Known rows, with every step that occurs
bituk-zere-kipoz-gogom: 13.9,26.4,12.1,28.0,-8.7,-12.3,26.6,22.2,7.6,-22.1,6.2,-10.4,0.6,-24.2,12.5,0.4,21.5,-2.0,5.6,42.3,-7.5,-14.7,22.5,20.3,-16.8
digorez-todi-kipoz: -13.4,7.5,-10.6,-12.0,23.4,16.9,-25.2,-26.0,-10.7,29.1,8.2,18.9,-11.3,15.8,-13.5,-2.5,18.9,24.6,-15.3,6.6,-30.0,2.1,-20.0,-34.0,-10.2
todi-kipoz-givem: -25.0,20.0,-9.2,7.3,32.9,0.8,5.7,16.3,21.4,0.7,13.3,18.2,6.4,-26.6,19.5,23.3,2.8,29.5,-10.5,-21.5,15.1,-6.0,-4.6,2.4,39.7
vugab-zere-kipoz: -4.5,-11.4,-32.3,12.3,-26.3,21.0,1.4,1.0,11.6,11.1,15.3,16.7,6.4,-13.7,16.4,-20.5,-23.6,15.7,-24.2,21.8,13.8,-2.5,-6.7,-18.3,-27.3
zere-kipoz-givem: -25.5,10.1,-25.7,14.3,32.5,11.6,14.6,30.1,17.1,-7.3,3.3,11.4,7.4,-9.8,25.5,-6.8,12.7,55.1,-3.9,48.0,12.8,-26.3,33.1,0.9,25.8
zere-kipoz: -18.2,19.5,-5.1,1.4,6.0,13.7,1.9,4.6,-8.4,-3.9,14.1,16.5,-0.9,13.6,-0.7,-16.9,14.7,60.1,-2.1,58.8,-11.2,-11.7,-2.1,-21.8,15.2
givem-kipoz-zere-vugab-gogom-digorez: 4.8,17.3,-24.1,4.8,-26.2,-8.0,-24.5,19.7,-3.2,0.0,12.4,-12.2,-20.2,-9.7,12.3,19.6,-12.2,-17.0,20.3,-4.1,-6.3,27.8,-37.6,14.4,-2.7
vugab-gogom: 22.6,5.6,34.9,-13.0,-4.1,2.3,18.2,-3.3,31.1,-2.7,-13.0,-7.5,-11.0,9.2,-8.7,-8.3,16.9,6.5,10.9,12.6,8.7,23.9,6.1,4.9,-2.9
todi-kipoz: -17.3,30.2,11.8,-5.6,6.7,2.7,-5.9,-8.1,-3.7,3.8,23.7,24.9,-1.9,-2.8,-6.5,13.0,5.6,33.8,-11.2,-10.8,-9.0,8.0,-40.2,-19.2,29.1
zere-vugab-gogom-digorez-todi: 37.6,1.8,14.1,-25.4,-3.8,24.9,-48.4,-36.6,17.8,34.7,-24.6,-3.6,5.6,4.1,-46.2,-22.8,-0.4,1.8,36.8,0.5,3.1,-0.3,19.2,-6.8,3.1
digorez-todi-kipoz-gogom-vugab-zere-bituk: 2.7,-55.0,-26.5,-1.8,3.5,13.9,-19.0,-12.3,-9.6,23.4,28.6,13.6,-0.3,-2.1,-14.4,-12.1,-18.0,-25.8,-7.8,-19.6,-6.3,7.7,-4.4,-16.7,-9.9
bituk-zere: 0.6,36.8,24.9,16.9,-14.9,-7.6,16.0,-0.4,14.4,-7.9,-27.3,5.5,-0.8,-24.8,25.2,-3.0,11.8,20.6,-10.0,35.5,-14.9,-2.2,3.9,13.8,-45.8
todi-kipoz-gogom-vugab: -3.6,-1.9,12.4,-16.6,11.5,-23.2,12.3,10.8,-14.6,-13.2,39.0,11.1,0.0,-17.2,-13.6,26.6,-4.7,-10.1,8.9,-44.8,7.9,17.7,-20.1,8.9,44.4
givem-kipoz: -17.4,30.9,-3.8,1.6,5.9,-11.2,-6.5,18.9,-15.4,-1.4,5.0,13.5,-20.8,32.1,2.9,21.9,22.5,30.7,1.1,31.6,-17.6,26.6,-53.2,-1.1,-0.9
digorez-todi: -10.2,-3.1,-0.3,-17.5,19.5,17.2,-12.3,-24.0,0.3,21.5,-29.4,16.9,-21.2,18.2,0.1,-19.0,28.1,39.3,-17.6,45.2,-35.6,3.5,8.6,-22.9,-31.0
gogom-digorez-todi-kipoz-givem: -15.5,18.2,-42.9,8.9,27.6,12.4,-34.3,-1.8,-23.6,14.3,-7.0,3.3,1.4,21.8,-9.2,-4.2,-10.0,1.6,-13.3,-11.2,15.5,-39.6,15.5,-22.3,9.2
gogom-digorez-todi-kipoz: -9.7,24.9,-28.4,-0.3,11.9,13.8,-42.0,-18.4,-39.1,16.8,1.5,6.6,-4.8,37.0,-25.6,-10.5,-8.3,5.7,-12.6,-4.3,-0.6,-30.4,-7.1,-37.2,2.8
gogom-digorez: -10.7,33.2,0.5,-0.8,-4.6,2.1,-15.6,-0.7,-21.6,-12.7,-24.6,6.8,-6.6,24.7,-7.9,-15.3,-10.2,26.4,-10.2,21.2,12.2,-24.1,4.6,-15.2,11.0
todi-digorez-gogom-vugab-zere: 2.2,-9.7,22.9,-5.9,-7.3,19.0,1.0,-37.7,-19.1,-17.3,-24.3,-4.9,24.4,8.9,-8.8,5.4,-22.1,-28.3,-15.5,-53.2,-16.1,-24.8,-24.5,7.9,-9.0
vugab-gogom-digorez-todi-kipoz-givem: 21.6,5.3,-21.4,5.9,21.1,9.4,-13.8,3.1,7.2,14.4,-1.9,-21.6,3.6,24.3,-20.9,-3.9,-5.2,-33.2,10.5,-28.8,36.4,-16.4,27.0,-5.4,5.6
todi-digorez-gogom-kipoz: -9.3,26.0,32.7,0.3,3.3,2.6,4.1,-21.1,-27.9,-17.8,-11.8,-26.7,17.0,35.2,-19.2,23.3,21.4,-10.4,-7.6,-24.2,-24.2,-22.1,-21.9,-12.6,22.2
vugab-zere: -1.0,-12.9,-7.5,2.5,-29.3,12.5,6.6,-6.6,26.5,8.9,-13.9,20.2,-4.1,-24.9,23.8,-13.7,-22.8,8.0,-32.0,4.8,10.5,14.9,-9.0,-4.8,-37.4
digorez-todi-kipoz-gogom-vugab-zere: 5.4,-34.7,-27.9,-13.1,10.0,1.3,-10.5,-12.9,-11.5,23.5,25.7,7.4,-3.6,-7.3,-12.4,6.6,-8.6,-31.9,-8.6,-36.8,-3.7,12.1,-6.1,-10.1,-15.4
kipoz-zere: -28.2,2.1,0.4,0.6,-28.0,-3.7,25.2,10.8,21.2,-26.9,-13.6,6.9,-32.6,-50.8,68.2,-2.6,-5.5,28.0,-31.0,30.1,-27.8,20.4,-0.6,8.1,-17.3
digorez-gogom-kipoz: -17.9,5.8,28.8,1.8,12.2,-34.5,28.3,-4.7,-10.8,0.7,19.0,-12.7,17.3,40.5,-1.2,8.5,28.0,1.6,-1.9,-14.7,2.2,-7.7,1.7,-20.8,20.7

Rows
1.4,23.1,53.1,-1.2,6.4,22.7,1.3,-37.2,-6.6,-29.6,-39.4,-6.9,5.8,21.7,-13.6,6.2,22.7,2.3,-17.7,-13.8,-42.8,-31.3,-20.0,1.8,19.2	todi-digorez-gogom
42.4,21.7,13.3,5.1,-17.2,11.2,-30.4,-26.7,19.8,29.2,-30.7,-14.4,13.4,-19.6,-21.7,-15.7,-1.5,-19.8,28.5,4.7,-1.9,-11.7,24.2,10.7,-47.6	bituk-zere-vugab-gogom-digorez-todi
-14.2,19.7,18.6,7.9,20.4,0.8,11.8,-3.6,-11.0,-20.1,-19.2,-31.1,23.0,19.6,-3.4,28.6,19.4,-14.8,-7.9,-31.2,-8.8,-30.3,0.5,1.4,29.0	todi-digorez-gogom-kipoz-givem
3.1,-23.6,25.1,-24.0,7.7,-28.7,31.7,16.9,-3.6,-28.2,-2.6,3.8,-10.8,-16.9,1.4,8.5,3.5,-4.4,12.9,-3.6,5.2,22.1,19.2,29.0,21.3	kipoz-gogom-vugab
6.2,5.1,-20.9,8.5,13.3,2.8,-6.0,15.2,-24.7,-14.1,15.9,-10.0,-10.5,25.7,-21.6,-14.4,18.0,0.7,5.2,40.6,1.3,-31.6,32.0,-11.6,28.2	zere-kipoz-gogom-digorez-todi
-4.4,-39.4,16.3,-3.8,-1.7,-13.3,24.6,-25.6,-0.9,1.1,3.2,15.7,27.3,6.9,12.8,-14.3,-26.1,-17.9,-13.6,-50.9,11.9,-10.8,-1.0,3.7,-17.8	digorez-gogom-vugab-zere
-28.1,19.2,-23.9,10.4,-17.3,-17.7,6.7,32.5,-7.9,-17.5,12.1,1.8,-36.4,-7.7,48.0,25.4,5.3,13.0,-13.0,24.2,-27.4,35.7,-49.4,11.0,-15.8	givem-kipoz-zere
38.5,24.1,38.9,1.7,-22.3,5.1,-7.5,-19.7,40.7,18.5,-27.5,-4.3,13.6,-42.1,-7.8,-5.6,6.6,-1.4,30.6,10.1,-5.4,10.0,12.0,24.7,-35.7	bituk-zere-vugab-gogom
17.9,-1.7,8.9,-21.4,5.8,-3.4,-10.5,2.6,39.9,33.2,-2.3,-16.5,21.2,-23.6,-19.6,11.1,7.2,7.8,46.3,-12.1,29.4,25.1,28.8,7.3,24.2	zere-vugab-gogom-kipoz-givem
-4.1,-15.3,-6.9,10.0,9.9,22.9,5.4,-16.7,-12.8,-18.2,-11.1,-9.4,37.1,0.8,1.2,6.6,-24.6,-26.4,-11.8,-50.0,1.6,-44.1,-0.5,13.1,6.0	todi-digorez-gogom-vugab-zere-kipoz-givem
11.5,-42.9,3.1,-15.6,-12.5,-22.5,30.6,16.8,6.4,-17.2,2.9,3.4,-4.2,-32.7,10.0,4.8,-21.0,-32.0,-0.6,-25.1,22.8,25.5,17.9,30.0,-3.6	kipoz-gogom-vugab-zere
-10.5,-44.8,-13.3,11.2,16.8,-8.9,29.3,-4.2,5.5,0.3,15.9,11.5,38.8,-2.4,23.8,-12.5,-28.1,-15.7,-8.7,-47.0,30.4,-30.3,21.9,10.9,-3.3	digorez-gogom-vugab-zere-kipoz-givem
2.7,1.4,-8.0,0.2,13.1,-25.1,31.8,37.5,27.1,8.9,11.6,-35.9,9.6,6.7,4.6,20.7,12.5,-15.3,23.1,-10.1,50.9,25.5,32.5,5.1,9.4	vugab-gogom-kipoz-givem
40.4,27.4,7.3,7.8,-14.2,11.4,-38.6,-29.3,12.3,34.5,-7.4,-12.1,19.9,-21.8,-30.7,-5.7,-6.1,-28.4,30.2,-19.3,1.0,-11.4,4.8,4.6,-33.5	bituk-zere-vugab-gogom-digorez-todi-kipoz
23.0,6.0,22.4,-30.4,-10.9,-1.9,-18.8,-12.8,23.7,36.9,5.0,-12.5,15.0,-8.2,-36.0,3.7,9.2,10.5,46.5,-5.0,14.0,33.8,5.6,-7.1,16.4	zere-vugab-gogom-kipoz
5.1,27.2,-7.2,10.2,5.8,-28.3,-4.1,40.1,-27.5,-25.5,9.4,-12.9,-26.6,35.1,-14.0,29.0,19.4,-22.7,12.9,9.7,5.0,11.5,-25.3,18.1,29.7	givem-kipoz-gogom-digorez
-32.3,-30.0,2.6,16.9,-37.8,15.7,13.5,11.5,24.5,-25.7,-9.0,14.0,-27.2,-44.1,64.9,-31.3,-18.4,38.8,-30.6,58.7,-33.2,12.7,1.8,-2.8,-9.2	kipoz-zere-bituk
3.0,16.7,9.5,3.4,9.0,-28.1,11.4,37.9,-5.8,-21.8,10.7,-3.2,-32.4,19.8,-1.8,33.7,36.5,-5.1,12.0,20.1,-13.9,32.8,-30.8,24.4,23.2	givem-kipoz-gogom
27.2,5.1,-2.2,-6.1,0.9,11.1,-13.9,-11.5,-0.9,11.5,-18.3,-20.1,-8.8,41.8,-30.0,-20.7,2.1,-21.3,10.2,5.1,17.2,-6.5,21.6,-12.1,-15.6	vugab-gogom-digorez-todi
-5.5,-46.4,-6.1,19.3,-38.7,31.3,-5.9,-6.8,29.1,11.1,-9.6,27.7,1.1,-17.2,20.4,-40.8,-37.3,18.5,-31.0,34.7,5.2,7.8,-6.2,-17.3,-28.6	vugab-zere-bituk
-38.2,13.4,-29.3,2.0,23.3,-30.7,24.4,45.6,4.2,8.5,8.4,-17.3,11.3,-4.3,27.0,28.4,12.7,25.2,2.2,9.6,37.2,11.9,29.6,-6.4,16.5	gogom-kipoz-givem
13.9,11.8,22.3,-0.7,1.2,-18.3,12.8,20.1,-4.1,-35.6,-17.0,-10.2,-21.6,2.9,-9.9,1.0,13.2,-15.9,1.6,11.4,11.8,-10.3,29.3,17.3,38.7	kipoz-gogom-digorez
-4.4,-13.1,-6.0,-7.4,10.8,-12.3,20.5,23.0,-19.2,-21.1,30.0,3.5,1.7,0.0,-7.1,-3.5,4.6,15.4,17.1,25.1,6.0,-2.2,18.0,7.4,30.5	zere-kipoz-gogom-vugab
3.5,-3.9,0.9,-10.8,25.3,3.8,-9.6,-12.3,-4.8,12.4,12.9,5.9,-20.5,5.1,-17.6,7.4,31.7,-4.0,-8.2,-2.1,-27.6,5.9,-3.1,-15.0,9.2	digorez-todi-kipoz-gogom
6.3,7.9,-37.6,2.6,-18.5,0.1,-35.6,9.8,-8.0,13.6,9.0,-14.6,-23.6,-0.3,7.4,12.9,-6.2,-23.9,17.9,-1.0,-16.5,24.6,-30.0,6.9,-20.0	givem-kipoz-zere-vugab-gogom-digorez-todi
-1.0,-30.2,23.4,6.4,-14.8,31.3,-7.1,-37.4,-17.7,-17.6,-21.0,0.8,28.0,13.4,-11.6,-13.0,-30.2,-20.4,-16.3,-34.3,-20.0,-30.2,-22.6,0.0,-2.5	todi-digorez-gogom-vugab-zere-bituk
6.7,-11.7,-15.7,-14.6,-1.3,20.1,-27.4,-28.7,14.8,32.3,16.2,2.0,-14.3,-26.6,0.0,-1.7,2.5,-6.2,1.1,-17.8,-30.4,18.0,-9.4,-16.1,-15.8	digorez-todi-kipoz-zere-vugab-gogom
1.2,-38.1,-20.1,11.2,-12.0,-19.5,2.8,37.0,-16.7,-8.8,26.4,3.3,-9.9,10.7,0.3,15.9,-16.9,-28.9,12.9,-0.5,9.2,35.4,-33.2,21.1,0.6	givem-kipoz-gogom-vugab-zere-bituk
-13.1,-34.4,-22.4,-19.1,-20.8,-2.8,6.0,-4.3,-8.0,12.3,0.9,24.5,16.0,-20.9,17.9,-9.9,-53.5,5.0,-11.7,-22.8,25.2,20.8,-10.5,1.6,-41.6	gogom-vugab-zere
8.3,12.0,0.3,19.2,-7.9,-19.5,26.0,23.0,-9.1,-18.8,13.5,-8.2,11.2,-24.9,10.1,0.0,2.0,-8.3,14.7,24.8,3.2,-10.9,21.3,24.4,-22.7	bituk-zere-kipoz-gogom-vugab
-6.7,-60.0,17.1,7.5,-8.4,0.2,16.2,-26.0,0.6,2.5,6.2,20.4,29.0,12.0,9.7,-31.8,-33.6,-12.3,-12.7,-32.4,8.3,-15.8,0.9,-2.9,-11.7	digorez-gogom-vugab-zere-bituk
15.8,-0.8,5.9,-3.7,11.0,-10.0,-1.2,8.3,-10.3,-18.6,-19.8,-13.3,-26.1,15.5,-16.1,-6.2,20.4,-23.7,-1.6,15.6,-1.7,-14.4,37.4,5.9,17.8	kipoz-gogom-digorez-todi
